Known rows, with every step that occurs:
a-n-p-q: [ 4.562 -3.970 -2.131  0.319  0.012  2.066  1.082 -1.342 -1.860 -0.740
  0.657 -1.206  0.308  0.154  0.002 -0.027  0.505  1.828  3.169  0.413
 -0.915  0.146 -1.247  0.243 -1.162]
c-j: [-1.281 -0.867 -0.100 -0.473 -1.922  0.207 -2.692  1.677 -0.345 -0.510
  1.881 -2.506  0.177 -2.274  1.698 -1.252  1.474 -2.089  0.851  2.336
  1.532  0.258 -1.077 -0.695 -0.938]
a-x-p-q: [ 0.824 -2.309  0.095 -0.556 -0.357  2.866  0.811  1.700  0.722 -0.425
  0.097 -1.633  1.008 -0.844 -0.845  0.852  0.764 -0.612 -0.384 -0.956
  0.799  0.180 -1.478 -0.638 -1.088]
c-j-q-a-x: [-0.521  1.601 -0.628 -2.836 -0.089 -0.768 -0.501  1.963  0.081  0.258
  1.822 -0.300  1.488 -3.190  1.619 -4.331 -0.669 -0.236 -1.608  3.136
  1.368  1.003  0.336 -2.638 -0.562]
a-x: [ 0.179 -0.554  0.746 -2.105 -1.683  2.282 -0.578 -0.273 -0.834  1.005
  0.006 -3.820 -0.086 -2.920  0.658  0.379  0.622 -2.101  1.618  0.795
  2.326 -0.053  0.125 -0.426  0.211]
r-c-j-q-a-x-p: [ 0.094  0.646 -1.068 -1.376 -0.998 -0.458 -2.008  3.544 -0.281  2.049
 -0.093  1.304  0.635 -1.164  1.544 -1.642 -0.721 -0.918 -1.899  1.649
  0.779  0.422 -0.174 -2.957 -1.649]
j-r-c: [ 3.182 -1.500  0.800  0.709  0.103  2.364 -0.275 -0.971 -0.112  0.312
  1.668 -2.332 -1.992 -2.482  0.728  2.500  0.329 -2.309  3.493  0.344
  1.522 -1.590 -1.018 -0.143 -1.549]
n-a-x: [ 1.882  0.435  1.678 -2.700 -3.426  2.155 -1.952  0.169 -0.637  2.412
 -0.324 -3.149  2.014 -2.854 -0.038  1.629 -0.950 -0.197  1.732  1.885
  2.718  1.971  0.287  0.019 -0.049]
x-p-q-j: [-0.743 -2.473 -0.835  1.013  2.097 -0.618 -1.022  2.173  0.727 -2.910
  2.162 -0.311 -0.124 -0.350  1.548 -0.010  2.743 -2.000 -0.523 -1.172
  0.078  0.519 -2.772 -0.953 -2.691]
a-x-p-q-j-r-c: [ 4.170 -0.634 -0.741  0.129  1.352  2.110  0.545  0.392  0.771 -1.066
  1.164 -0.020 -0.040 -0.044  0.748  1.129 -0.849 -0.855  0.364 -3.037
 -0.113 -1.159 -1.160 -2.126 -2.561]
b-q: [ 1.006 -1.481 -0.129 -2.322  1.067  0.457 -1.156 -1.178  1.587 -1.051
  0.810 -3.185 -3.211 -2.162 -0.542  0.811  2.751 -1.855  2.055  0.503
  2.169  0.076 -2.029  0.596 -0.827]
r-c-j-q-a-n: [ 2.959 -1.711 -2.887  0.483  1.132 -2.380 -0.404  0.973 -1.800  1.727
  1.517  0.386 -0.894 -1.283  2.329 -2.549 -0.202 -0.772  1.526  2.074
  0.215  0.866 -0.772 -2.121 -0.897]
q-a-x-p: [-1.794  0.368  1.673 -1.783  0.217 -0.838 -0.615  1.421  0.340  1.986
 -1.128 -1.696  1.235 -2.043  0.963 -0.303  1.969 -0.776 -1.198 -0.125
  2.492  1.373 -0.813 -0.665 -0.511]
p-q-a: [ 0.417 -2.762 -0.716 -0.400  3.246 -1.382 -0.329  0.346  1.032 -1.761
  3.090 -0.021 -1.163 -1.851  1.136 -1.420  1.846  0.197 -0.113  0.106
 -0.047  2.153 -2.533 -0.419 -1.275]
p-n-a: [ 1.581 -1.680 -0.450 -0.079 -1.210 -0.393 -2.364  0.147 -1.003  1.296
  0.677 -1.803  0.547 -1.215  1.475  3.196 -0.034 -0.181  3.092  0.769
  0.326  2.623 -2.682  0.903 -0.700]
r-c-j: [ 0.175 -1.842 -1.430 -0.439 -2.508  0.305 -4.606  1.591 -1.173  0.585
  1.312 -1.079 -1.899 -1.518  2.297  0.531  0.149 -2.796  2.108  1.486
  0.900  0.056 -1.296 -1.055 -1.552]
r-c: [ 0.957 -2.901 -0.471 -0.147 -1.003  1.134 -3.541 -0.080 -1.167  1.122
  0.880 -2.090 -3.170 -2.046  1.761  2.380  0.986 -3.323  3.222  0.157
  1.160  0.164 -1.380 -0.073 -1.265]
p-q-j: [ 0.618 -2.587 -1.591 -0.134  2.278 -0.369 -1.561 -0.021  0.317 -3.634
  3.325 -0.856 -1.071 -1.387  2.247 -1.224  1.590 -1.825  0.717 -0.658
  0.093  0.817 -2.431 -1.065 -1.837]
b-q-a-x: [ 0.942  0.814  0.076 -4.744  1.519 -1.449 -0.919 -1.561  1.645  0.655
 -0.372 -2.349 -1.909 -2.374 -0.389 -1.102  1.306  0.116  0.009 -0.406
  2.253  1.557 -0.999 -0.427  0.170]
r-j-q-a-x-p: [ 0.016  1.085  0.702 -0.457  0.627  0.048 -2.116  3.643  0.643  1.820
 -2.950  0.516  1.559 -2.839  1.787 -0.732  0.834 -0.686 -2.385  0.631
  1.943  0.453  1.389 -3.047 -2.333]
c-j-r: [ 0.675  0.591  0.947  0.160 -0.937  1.294  0.427  0.818  0.648 -1.077
  2.870 -2.486  1.283 -2.645  0.761 -0.893  1.096 -1.059  1.124  2.509
  1.997 -1.412 -0.732 -0.804 -1.401]
x-a-n-p-q-j-r: [ 5.424 -1.262 -0.197  0.731  2.381  0.742  2.385 -1.915 -0.495 -1.433
  0.496 -0.790  1.147 -0.465  1.565 -0.382  0.313  1.832  0.968 -1.074
 -0.337 -3.095 -1.987 -1.695 -1.877]
c-j-q-a-n-p: [ 2.238 -0.125 -2.292 -0.723  0.040 -1.413  0.018  0.998 -1.868  0.585
  0.904  0.682  1.850 -1.274  1.983 -4.216  0.325  2.380  0.880  3.840
 -0.164  0.561  0.171 -1.536 -1.337]

Rows:
[ 0.863  0.273 -1.248  0.231  1.122 -1.202 -1.731  3.091 -0.133  1.699
 -3.230  1.693  1.085 -1.005  2.891  0.449 -0.098 -0.259 -1.395 -0.819
  0.127  1.135 -0.263 -2.866 -2.200] | r-j-q-a-x-p-n
[ 2.763 -3.923 -1.670  0.934  3.571 -1.907  2.228 -0.969 -0.691 -0.461
  2.197 -0.930 -0.284 -0.964  0.816 -1.519  1.989  0.887  1.322 -0.628
  0.009  1.999 -2.081 -0.357  0.099] | p-q-a-n
[ 1.910 -1.375 -0.840 -0.896  0.623 -1.253 -0.660 -1.518 -2.229  1.584
 -0.882 -1.272  0.710 -1.119  1.785 -1.021  1.973  1.959  2.495  1.084
  0.644  1.382 -0.495  0.293 -0.609] | q-a-n-p
[-1.364 -2.680 -0.431  1.235 -0.023 -0.181 -0.636  1.471 -0.598  0.068
 -0.292 -1.582 -0.277 -0.191  1.601  2.982  2.604 -2.490  1.703 -0.909
  0.161  0.405 -3.569  0.441 -1.714] | x-p-n
[ 3.032 -1.382 -1.198 -0.664  1.416 -0.527  1.289 -0.946 -2.035  0.907
  0.198 -0.278  0.716 -1.841  1.243 -2.222  0.848  1.822  2.009  2.534
  0.269  0.472  0.048 -0.563 -1.103] | j-q-a-n-p
[ 2.664 -0.518 -0.376 -1.733 -2.905  0.879 -1.608 -0.316 -1.639  2.470
 -0.845 -2.123  1.618 -1.256  0.845  2.818 -1.725  0.186  2.642  0.301
  0.824  2.636 -1.241  0.104  0.389] | p-n-a-x
[-0.847  0.481  0.898 -1.461  1.203  0.243  1.057  2.132  0.498  1.093
 -0.144 -0.505  1.312 -2.530  0.511 -1.109  1.014 -0.839 -1.563  1.370
  1.923  0.616 -0.363 -1.457 -1.078] | j-q-a-x-p
[ 7.712 -2.439 -2.885  1.127  1.548  1.533  0.672 -2.638 -1.742 -1.209
  1.335  0.288 -0.636  0.801  1.606 -0.057 -1.072  1.904  3.985 -1.476
 -1.506 -1.082 -0.982 -0.981 -2.482] | a-n-p-q-j-r-c
[ 0.311 -0.583 -1.778 -0.685  0.575 -1.812 -3.053  2.537 -0.107  0.333
  2.904  1.446 -1.543 -1.874  2.672 -2.228 -0.353 -1.619  0.058  2.701
  0.270  0.919 -1.042 -2.406 -2.162] | r-c-j-q-a
[-0.357 -1.508 -0.543 -0.466 -1.342  1.097 -0.059  0.914 -1.163  1.410
 -1.668 -2.237  0.862 -0.379  0.999  2.497  0.926 -1.767  1.318 -1.431
  0.586  0.275 -2.183 -0.353 -0.198] | a-x-p-n
[-0.805  0.956 -1.796 -1.022  0.092 -1.967  0.247  3.370 -0.401  0.822
  0.277  1.005  2.149 -0.465  2.020 -1.903 -0.410 -0.103 -2.043  0.732
 -0.500  1.173 -1.711 -2.435 -1.063] | c-j-q-a-x-p-n
[ 2.119 -2.343  0.972 -0.486 -1.479  0.792 -0.292 -1.339 -2.494  2.580
 -2.373 -2.808  0.226 -1.688  1.290  1.502  1.580 -0.173  2.321  0.931
  1.460 -2.037 -1.252 -0.192 -0.594] | x-a-n-p
[ 3.741 -0.551 -1.580  0.416  1.116 -0.666 -2.149  0.614 -1.674  1.553
 -2.603  1.133  0.815 -1.583  2.502 -1.701  0.494  1.844  1.268  2.093
  0.287  0.451  1.673 -2.090 -2.253] | r-j-q-a-n-p
[-1.371 -0.435 -0.367 -0.928  0.677 -1.992 -0.097  0.986 -0.572  1.713
 -1.210 -0.715  0.957 -0.243  1.727  1.006  1.303 -0.545 -0.161 -1.424
  0.537  1.848 -2.597 -0.776 -0.350] | q-a-x-p-n
[ 6.188 -1.580 -1.731  0.843  2.162  1.334  2.633 -2.314 -0.960 -2.490
  1.521 -0.908  1.287 -0.056  0.989 -1.601  0.068  2.483  2.713 -0.597
 -0.939 -1.125 -0.725 -0.844 -1.856] | a-n-p-q-j-r
[ 0.676  0.567  1.157  0.022  1.893  0.037  0.331 -1.001  0.607 -2.255
  2.366 -2.850 -0.060 -2.737  2.094 -0.456  2.041 -2.298  1.546  0.474
  2.339 -1.156 -0.676 -0.960 -1.774] | q-j-r
[-0.826 -2.700 -0.114  0.731  3.206 -1.261  0.121  2.235  1.621 -1.239
  2.160  0.504  0.205 -0.770  0.513 -0.209  3.087 -0.046 -1.495 -0.764
  0.062  1.810 -3.067 -0.201 -2.317] | x-p-q-a
[-0.321 -0.253 -0.893 -0.790  1.789 -1.114  1.372  1.804 -0.345  0.885
 -0.451  0.188  0.797 -0.850  1.434 -0.353  0.243 -0.509 -0.910 -0.317
  0.156  1.261 -1.990 -1.487 -0.974] | j-q-a-x-p-n
[ 2.841 -2.238 -0.767 -0.271 -1.418  1.652 -0.306 -1.580 -2.794  1.159
 -1.203 -2.851  0.470 -1.075  1.106  0.610  1.254  0.566  4.095  1.390
  0.911 -0.273 -0.098  0.648 -0.450] | a-n-p
[ 0.476 -1.591  0.368  0.993 -1.741 -0.313 -1.700  2.010 -0.538  1.800
 -0.388 -1.107  1.806 -0.062  0.891  4.013  1.009 -0.313  1.582  0.243
  0.662  2.350 -3.172  0.836 -1.689] | x-p-n-a
[ 1.650 -3.755 -1.067  1.596  3.656 -2.028  2.711  0.892 -0.304  0.227
  1.082 -0.450  1.147 -0.118  0.395 -0.548  3.029  0.973  0.094 -1.161
  0.036  1.505 -2.815 -0.358 -0.633] | x-p-q-a-n
[ 3.357 -2.868 -1.365  0.167  1.214 -0.449 -0.472 -1.085 -1.535 -0.910
 -0.266 -0.319  0.222 -0.240  2.534 -0.381  0.837  0.618  0.886 -1.002
 -0.466 -1.334 -2.390 -1.420 -1.749] | x-a-n-p-q-j
[ 2.512 -0.382 -0.037  0.388  1.187  0.218 -1.721 -1.041 -0.186 -1.136
  2.032 -1.431 -2.154 -1.875  2.502  1.019  0.668 -2.967  2.869 -0.624
  1.568 -1.308 -1.096 -1.199 -2.306] | q-j-r-c
[ 1.352 -0.787 -2.007  0.079  1.622 -2.539  1.565  1.086 -1.259  0.508
  2.081 -0.821  1.265 -2.461  1.796 -3.996  0.851 -0.111  0.190  3.225
  0.943  0.536 -0.622 -1.752 -0.173] | c-j-q-a-n
[ 2.116 -0.908 -1.027 -3.238  0.381  1.057 -1.344 -0.464 -0.013 -0.348
  0.505  0.683  0.561 -0.815  0.588 -2.066 -0.722  3.320 -0.040  0.101
 -0.646  2.158 -0.823 -0.719 -1.203] | n-p-q-a-x
[ 2.773 -1.149  0.929 -1.085 -1.971  2.902 -0.446  2.121  0.824  1.155
  0.176 -1.063  3.172 -0.794 -1.365  1.867 -0.705  1.456 -0.487  0.372
  0.850  2.160 -1.265  0.006 -1.450] | n-a-x-p-q
[ 4.106 -3.746 -0.475  0.301  0.227  1.796  0.875 -1.071 -1.539  0.803
 -0.819 -0.953  0.199 -0.597  0.457  1.094  0.722  1.333  1.383 -0.412
 -0.364 -1.632 -2.402 -0.406 -1.264] | x-a-n-p-q
